Each row was made from one small tree. The marks that hang from a mark follow it in brackets, in the order of their numbers. Every link used is in the known rows. Write each row's tree.
In the rows, 128 means zero.
Known rows
Z467(Z992): [118 125 148 115 121 147 112 142 144 119 153 122 126 129 134 112 107 160
 131 129 105 126 116 134 126]
Z799(Z273 Z467): [117 132 151 125 120  96 152 107 132 137 143 142 119 159 111 122 115 188
 116 145 116 152  68 130 160]
Z799(Z273(Z737)): [124 121 138 134 121  91 171 128 117 135 141 128 135 160 119 141 130 201
 111 153 122 100 126 127 117]
Z642(Z6(Z99 Z107 Z377 Z467(Z992))): [168 124 127 119 162 183 120 134 163 105 140  99 125 117 135 118 136 137
 145 115  86  79 107 101 164]
Z99(Z6(Z467)): [144 111 101 114 150 121 119 108 106 120 122 134 123 126 130 139 125 165
 132 124 125 152 172 129 137]
Z642(Z6(Z99 Z467)): [183 101 133 102 156 136 113 114 126 140 118 120 116 116 136 156 148  90
 129 112 111 135 204 110 164]
Z273(Z737(Z377(Z6(Z99 Z467 Z642)))): [147 127  98 175 168 119 128  96  99 129  87 130 148 159  94 173 183 100
 127 140 139 110 130 122 153]
Z273(Z737(Z377)): [129 133 111 162 146  81 144 138 120 124 124 143 144 138 114 126 163 118
 117 148 133  94 144 121 100]
Z780(Z6(Z99 Z107 Z377 Z642)): [ 93 151 117 152 156 217 138 124 147  84 118  83 167 163 107  97 162  69
 143 120 157   4  24  87 163]
Z6(Z99 Z107 Z377 Z467(Z992) Z642): [137 147 121 148 156 193 110 123 158  96 125  87 144 128 126 127 141 110
 145 114 115 133  26 101 188]
Z377(Z6(Z99 Z107 Z467(Z992) Z642)): [138 126 122 136 142 195 104  97 130 118 111 104 130 157 102 152 132 127
 151 112 100 105  53 140 175]
Z99(Z6(Z107 Z377 Z467 Z642)): [121 152  88 159 167 183 126 111 134  86 115 108 139 137 123 136 135 143
 145 115 147  86  49 100 152]
Z273(Z737(Z377(Z6))): [120 130 100 171 145 102 151 125 109 130 110 151 139 160  95 134 158 156
 125 158 127  50 131 143  94]
Z737(Z273 Z377(Z6(Z107))): [107 150  96 167 137 137 131 103 110 123  88 162 143 136  77 128 145 106
 143 153  80  94  75 161 101]
Z99(Z6): [112 119  93 119 143 150 130 118 119 116 137 129 133 138 132 120 114 157
 130 127 127  97 155 119 109]
Z799(Z273): [114 119 141 118 119 118 148 118 121 124 130 126 133 141 125 129 108 173
 121 145 115 146  99 129 132]
Z273(Z737): [136 128 131 147 129 101 149 140 126 140 138 130 131 145 122 143 151 158
 117 136 135  89 156 126 110]
Z6(Z99 Z107 Z467(Z992) Z642): [145 131 125 125 144 174 101 110 140 108 126  96 134 135 119 147 136  89
 143 101 108 149  62 121 182]
Z6(Z107 Z377): [119 155 105 157 140 162 147 135 149 105 123 112 136 124 122 109 140 153
 141 132 127  69  41 113 128]
Z377(Z6(Z107)): [119 135 107 144 127 159 146 112 121 127 108 130 121 154 100 130 126 164
 147 130 112  36  79 155 118]
Z377(Z6): [120 125 123 136 128 147 133 115 116 136 112 135 124 151 112 135 122 170
 137 139 123  86 118 148 120]
Z6(Z107 Z467(Z992) Z642): [132 141 147 133 134 155 100 122 140 104 131 115 124 139 118 141 119 113
 143 105 116 126  48 134 167]
Z992(Z467): [119 144 156 151 130  99 143 127 125 115 139 137 118 134 124 133 124 103
 114 127 137 164 119 136 152]
Z273(Z737(Z377(Z6(Z642)))): [108 147 114 184 151 125 140 120 113 120 107 142 147 174  98 152 159 113
 123 146 150  38 104 129 111]
Z799(Z273(Z737(Z377)) Z467(Z992)): [107 134 147 146 131  67 152 131 140 121 165 150 133 169 102 103 129 209
 108 165  96 119  76 129 135]
Z273(Z737(Z377(Z6(Z107)))): [123 140  87 178 145 114 165 123 112 123 106 145 137 167  82 127 162 153
 135 150 116   4  88 145  88]
Z6(Z99 Z107 Z377 Z467 Z642): [146 150  98 161 162 182 122 107 142 105 100  93 145 123 120 143 164  85
 143 114 140 129  31  94 188]

Write each row's tree
[107 150 117 159 132 185 135 105 126 116 106 122 129 169  99 144 126 126
 148 118 136  28  38 142 134] => Z377(Z6(Z107 Z642))
[131 136  96 133 155 164 118  98 117 101 116 120 129 147 114 150 126 116
 143 103 140  92  89 118 147] => Z99(Z6(Z107 Z467 Z642))
[164 136 129 134 158 150 135 132 146 110 120 122 116 115 131 133 143 142
 142 119 117  48 112 111 149] => Z642(Z6(Z107 Z377 Z467))
[105 141 113 160 136 124 117 106 106 131  92 165 145 131  92 135 142 111
 133 161  93 146 119 154 106] => Z737(Z273 Z377(Z6))
[149 108 105 149 155 111 127 117 112 132 112 134 139 146  97 143 161 169
 129 155  94 128 150 142 136] => Z273(Z737(Z377(Z6(Z99 Z467(Z992)))))
[134 129  64 174 156 137 166 110 114 128  99 129 147 162  83 129 176 115
 136 147 109  23 101 132 103] => Z273(Z737(Z377(Z6(Z99 Z107))))
[126 134 141 168 151 115 113 123 115 114 116 141 138 164  99 157 147 152
 129 143 125  92 106 143 139] => Z273(Z737(Z377(Z6(Z467(Z992) Z642))))
[176 126 109 132 169 171 134 121 148 116 115 105 126 115 130 137 157 111
 141 117 109  73 121  96 163] => Z642(Z6(Z99 Z107 Z377 Z467))
[114 147 107 146 159 198 111 122 149  75 139 103 137 137 130 119 118 169
 147 115 125  86  39 107 155] => Z99(Z6(Z107 Z377 Z467(Z992) Z642))
[125 157 144 153 145 175 109 134 157  89 129 103 134 128 125 130 128 144
 145 117 128 113   9 115 173] => Z6(Z107 Z377 Z467(Z992) Z642)
[143 121  84 118 150 136 134 105 112 112 120 128 121 130 117 135 128 154
 142 117 115 105 123 132 132] => Z99(Z6(Z107 Z467))
[102 156  85 174 151 185 114  84 117 118  79 135 161 150  80 144 162  28
 143 136  96 107  50 133 132] => Z737(Z273 Z377(Z6(Z99 Z107 Z642)))
[131 117 148 114 152 155 108 107 112 114 108 103 148 153 108 140 159  52
 131 112 160 114 123 113 194] => Z780(Z6(Z99 Z467 Z642))
[161 135  89 149 159 156 135 113 136 117 103 101 133 110 120 130 163 125
 144 127 114 138  69 108 171] => Z6(Z99 Z107 Z377 Z467)
[128 137 108 163 159 141  91  79  99 130  68 145 152 129  89 175 165  44
 134 141 103 206 116 137 167] => Z737(Z273 Z377(Z6(Z99 Z467 Z642)))
[112 137 126 135 160 188  94 125 145  84 144 109 140 133 143 125 115 178
 136 123 134 136  88 103 158] => Z99(Z6(Z377 Z467(Z992) Z642))
[135 131 140 145 140 146 109  99 106 131  96 131 121 150 109 171 133 134
 139 124 146 128  97 144 166] => Z377(Z6(Z467 Z642))
[184 111 116 112 157 147 128 109 130 131 116 115 116 125 123 147 148  85
 139 105 101  86 163 114 160] => Z642(Z6(Z99 Z107 Z467))
[151 126 120 131 150 145 102 100 121 127 104 108 136 127 125 167 152  66
 129 109 141 188 117 109 187] => Z6(Z99 Z467 Z642)
[135 125  94 134 163 142 126 117 124 105 120 122 131 115 134 128 133 193
 135 138 131 140 131 109 141] => Z99(Z6(Z377 Z467))
[166 119  98 124 146 132 130 103 121 130 105 111 125 118 111 147 155  97
 142 114 106 152 108 128 165] => Z6(Z99 Z107 Z467)
[118 145 122 156 150 158 104 109 123  95 101 131 132 152  93 139 128 122
 151 128 107  90  35 150 150] => Z737(Z377(Z6(Z107 Z467(Z992) Z642)))
[175 118 125 123 169 159 119 124 143 124 119 111 128 108 144 144 154 115
 132 125 120 119 169  90 170] => Z642(Z6(Z99 Z377 Z467))
[106 123 111 159 137  94 171 113 101 127 110 149 144 173  92 135 135 205
 118 175 113  70 108 145  98] => Z799(Z273(Z737(Z377(Z6))))
[149 136  99 134 161 198 146 130 162 111 129 101 136 128 135 109 150 103
 138 119 111  22 109  87 137] => Z642(Z6(Z99 Z107 Z377))
[143 140 116 152 163 166 108 111 137 111 104  97 147 117 134 152 164  88
 133 120 152 183  79  91 193] => Z6(Z99 Z377 Z467 Z642)
[ 91 156 124 175 141 149 100 101 111 121  90 157 153 147  91 150 144  72
 133 149 115 131  91 143 122] => Z737(Z273 Z377(Z6(Z642)))
[147 126 120 128 161 186 133 134 158 119 134 105 137 120 148 119 146 113
 129 126 122  64 153  82 143] => Z642(Z6(Z99 Z377))
